What can hang from each mark
Z540: Z313 Z448
Z599: Z717 Z786
Z313: Z540 Z786
Z786: Z24 Z313 Z599
Z557: Z540
Z24: Z191 Z786
Z448: Z540
Z717: Z599

Known rows, with every way that one mark hangs from another
{Z540 {Z313 {Z786 {Z24 Z191} Z599}} Z448}: [  5  -8  24   2  11 -57 -54  28  48 -13  59 -12 112  -7  20  35 -18 -29
 -69 -13 -21  17  19 -24]
{Z717 Z599}: [-13   4 -31  19 -14   8   6  -6 -12 -15 -52  -4 -43 -23   8 -27   8  51
  31  25  11  -8 -18  26]
{Z717 {Z599 Z786}}: [-44 -17 -38  16 -32   5  -6  -9   1 -10 -81 -22 -50  17  10  -2   6  41
  21   1  30 -52 -20  26]
{Z717 {Z599 {Z786 {Z24 Z191} {Z313 Z540}}}}: [ 37 -17 -22  18 -37  40  29 -23  13  13 -47  -6 -38  -2   6  30 -33  22
  51 -17   4   1 -20  -6]
{Z313 {Z540 Z448} {Z786 {Z599 Z717}}}: [ -3  36   1  46  26 -20 -53 -16 -25 -22  15  -1   9 -19  27  -8   9  -3
 -35 -64  38 -47   7  14]
{Z557 Z540}: [-25  21   5  -2 -22  16   0   6  -4   6 -19  35 -24 -25 -19 -49  35  42
   6  51 -19   0 -44  28]
{Z557 {Z540 {Z313 Z786} Z448}}: [-26  21  20  15 -12 -32 -47  27  33 -14  27  10  55 -31 -29 -10  16  18
 -68  25  -7 -13 -49  -2]
{Z313 {Z540 Z448} Z786}: [-30  48  -4  66  25 -33 -30   5 -30 -10  14 -36  -9 -26  39 -17  11   4
 -43  -1  24 -20 -51   0]
{Z786 Z24 Z313 Z599}: [ 62 -26  25 -50  13  18  45 -18 -28  39  31  22  21  15  19   5  21 -12
  51   7 -35  59  74 -23]
{Z599 Z717 {Z786 {Z24 Z191} {Z313 Z540}}}: [ 23 -30 -10 -40 -14  46  33 -15  33   4 -20  17 -25  51 -66  50 -22 -20
  17 -53  -6 -13   3   1]
{Z24 {Z786 Z313}}: [ 15   2 -11 -25  19  17  22  61 -26   1 -24   5 -29   8 -20 -34   0   6
  51  49   5  35  -4  10]
{Z448 {Z540 {Z313 {Z786 Z599}}}}: [-68   0   2 -19  10 -37 -15  -6   0  -7  22 -33   8 -18  42 -11 -41 -44
 -49  55  18 -11  35   0]
{Z786 Z24 Z313 {Z599 Z717}}: [ 73 -29  12 -75  17  33  39 -22 -11  15  27  44  25  25 -30  22  20 -17
  42 -36 -25  36  88 -11]
{Z717 {Z599 {Z786 Z24}}}: [-10 -16 -38  -4 -38  13   8 -19  11  -4 -62 -11 -15   1  12   7   5  34
  20 -10  11 -35 -16   1]
{Z313 Z786}: [-36  10   1 -12  13 -32 -15   0 -46   7 -22 -43 -22  -5  28   6  15  17
 -36  43   3 -25 -15  17]
{Z540 {Z313 {Z786 Z24 Z599}} Z448}: [ -6  -6  23  -2  14 -68 -51  20  30 -17  59 -18 107  -6  17  21   6 -25
 -74  -8 -13   1  20 -31]
{Z599 Z786}: [-94 -21 -18  -7 -19 -17  -4  13  -6   9 -56 -33 -47  62  -2  -8  27   6
  -8  22   8 -49 -16  22]
{Z599 Z717 {Z786 Z24}}: [-37 -28 -29 -67 -18   9   6  -6  32 -13 -38  10  -2  55 -58  23  24  -4
 -21 -39   1 -58   6  12]
{Z448 Z540}: [-92  18 -38 -17  13   1  31  11  -5  -1   1 -21 -41   0  33 -46 -12 -28
 -12  73  18  10   3  11]
{Z24 Z191 {Z786 Z313}}: [ 36  -4  -8 -19  12  37  23  76   7   5 -28  14 -20   7 -13  -5 -47   3
  64  45 -14  64  -6  22]
{Z717 {Z599 {Z786 Z313}}}: [-20 -25 -28   8 -25  19  17  -9 -11   9 -68 -26 -61  30  -4  18   1  35
  39   0  27 -32  -2  11]
{Z786 {Z24 Z191} {Z313 Z540} {Z599 Z717}}: [105 -15  26 -27   6  59  39 -33   9  13  34  61   8  -5 -16  23 -31 -19
  65 -52 -32  58  60  -4]
{Z786 Z24 {Z313 Z540} {Z599 Z717}}: [ 88  -9  20 -33  15  46  41 -42 -18  10  36  52   2  -5 -23   2   7 -16
  53 -49 -19  35  62 -13]
{Z313 Z540}: [-37  28   3  51   7  -1  10  -9 -30 -10  -8  -5 -66 -19   6 -62  11  16
  18  40  -2   7 -47  23]

Rows
[ 20  -8 -34  31 -21  24  20 -13  11   4 -30 -13 -14   4   2  18  -2  19
  29 -34  23 -13 -20 -24] -> {Z717 {Z599 {Z786 Z24 {Z313 {Z540 Z448}}}}}
[ 41  34   3  20  19 -11 -36 -26 -11 -15  40  14  52 -38  31   6   8 -11
 -38 -71  17 -24  11 -15] -> {Z313 {Z540 Z448} {Z786 Z24 {Z599 Z717}}}
[ -8 -13 -24  37 -26  26  17 -21 -16   3 -63 -23 -76  11  -1   5  -6  33
  45  -7  32 -32 -19  12] -> {Z717 {Z599 {Z786 {Z313 Z540}}}}
[  7 -24 -12 -46  -8  34  35 -23   9   3 -19   8 -31  49 -70  33   8 -14
   9 -50   4 -31   3  -6] -> {Z599 Z717 {Z786 Z24 {Z313 Z540}}}
[-10  15   0  42  31  10  33  20 -19   9  22 -15 -44  19 -15 -23  19  -3
  26  21   5  40 -21 -11] -> {Z786 {Z313 {Z540 Z448}}}
[-79   6  -7 -21  10 -37  -2   4   5 -12  19 -43  -4 -19  25  -7 -41 -40
 -62  75  15  -6   4  -3] -> {Z448 {Z540 {Z313 Z786}}}
[-14  15  31  16 -12 -33 -59  18  29 -11  31  23  67 -30  -6 -11  17  16
 -55   4  -4 -19 -19  -1] -> {Z557 {Z540 {Z313 {Z786 Z599}} Z448}}
[ -9  -3  12  -1   9 -59 -37  39  53 -20  52 -26 100 -10  -3  38 -17 -24
 -83  14 -25  23 -21 -28] -> {Z540 {Z313 {Z786 {Z24 Z191}}} Z448}
[ 23  -2  32  27  18  20  25 -22 -53  24  12  12 -57  10  19 -29   9  -5
  63   5  -2  31  45  10] -> {Z786 {Z313 Z540} Z599}
[ 71   0  19  -2   4  43  66  -7   2  30  30  13 -18 -17  -4  12 -31 -12
  53  28 -50  92 -14 -21] -> {Z786 {Z24 Z191} {Z313 Z540}}
[ 45   9  11  12  19  25   5  32 -39   3  -9  26 -32 -13  14 -53 -11  -1
  78   8  16  31  24  13] -> {Z24 {Z786 {Z313 Z540} Z599}}
[ 31  37  12  43  16 -25 -31 -22 -22   3  41  -6  49 -45  71  -8   9 -11
 -29 -40   7  -6   0 -26] -> {Z313 {Z540 Z448} {Z786 Z24 Z599}}
[ 39 -14  15 -27  -8  11  10  -7  16  16  13  36  43  -7  45  -6 -11  -7
  34   2 -49  51  47   5] -> {Z786 {Z24 Z191} Z599}
[  0 -17  -7  10 -12  19  29  12  28  26  -2 -16  -4  47  -3  34 -13 -27
  19 -18 -10  19 -19 -25] -> {Z599 {Z786 {Z24 Z191} {Z313 {Z540 Z448}}}}
[  2  18  21   0 -16 -28 -38  20  40 -10  43  19  82 -42 -25   0  15  12
 -67  19 -24   2 -48 -20] -> {Z557 {Z540 {Z313 {Z786 Z24}} Z448}}
[ 10  23  20  22  14  -9 -35 -44 -51 -14  -6   3 -31 -31  27 -12  -5   9
 -13 -34  23 -49  13  29] -> {Z313 Z540 {Z786 {Z599 Z717}}}
[-45 -15 -24  -4   8  20   7   9  14 -12 -26  -5 -48  77 -73  24  18 -15
  -1 -56  38 -53  -2  10] -> {Z599 Z717 {Z786 {Z313 {Z540 Z448}}}}
[-40  -4  21  17  20 -73 -64  29  19 -22  39 -30  75   9  14  12   5 -19
 -73  -2   5 -16  17  -7] -> {Z540 {Z313 {Z786 Z599}} Z448}
[ 15   5  39 -23 -29 -18 -20  -9  14   0  15  22  42 -56 -26  -5   3  25
 -46  47 -37  -1 -43  -3] -> {Z557 {Z540 {Z313 {Z786 Z24}}}}
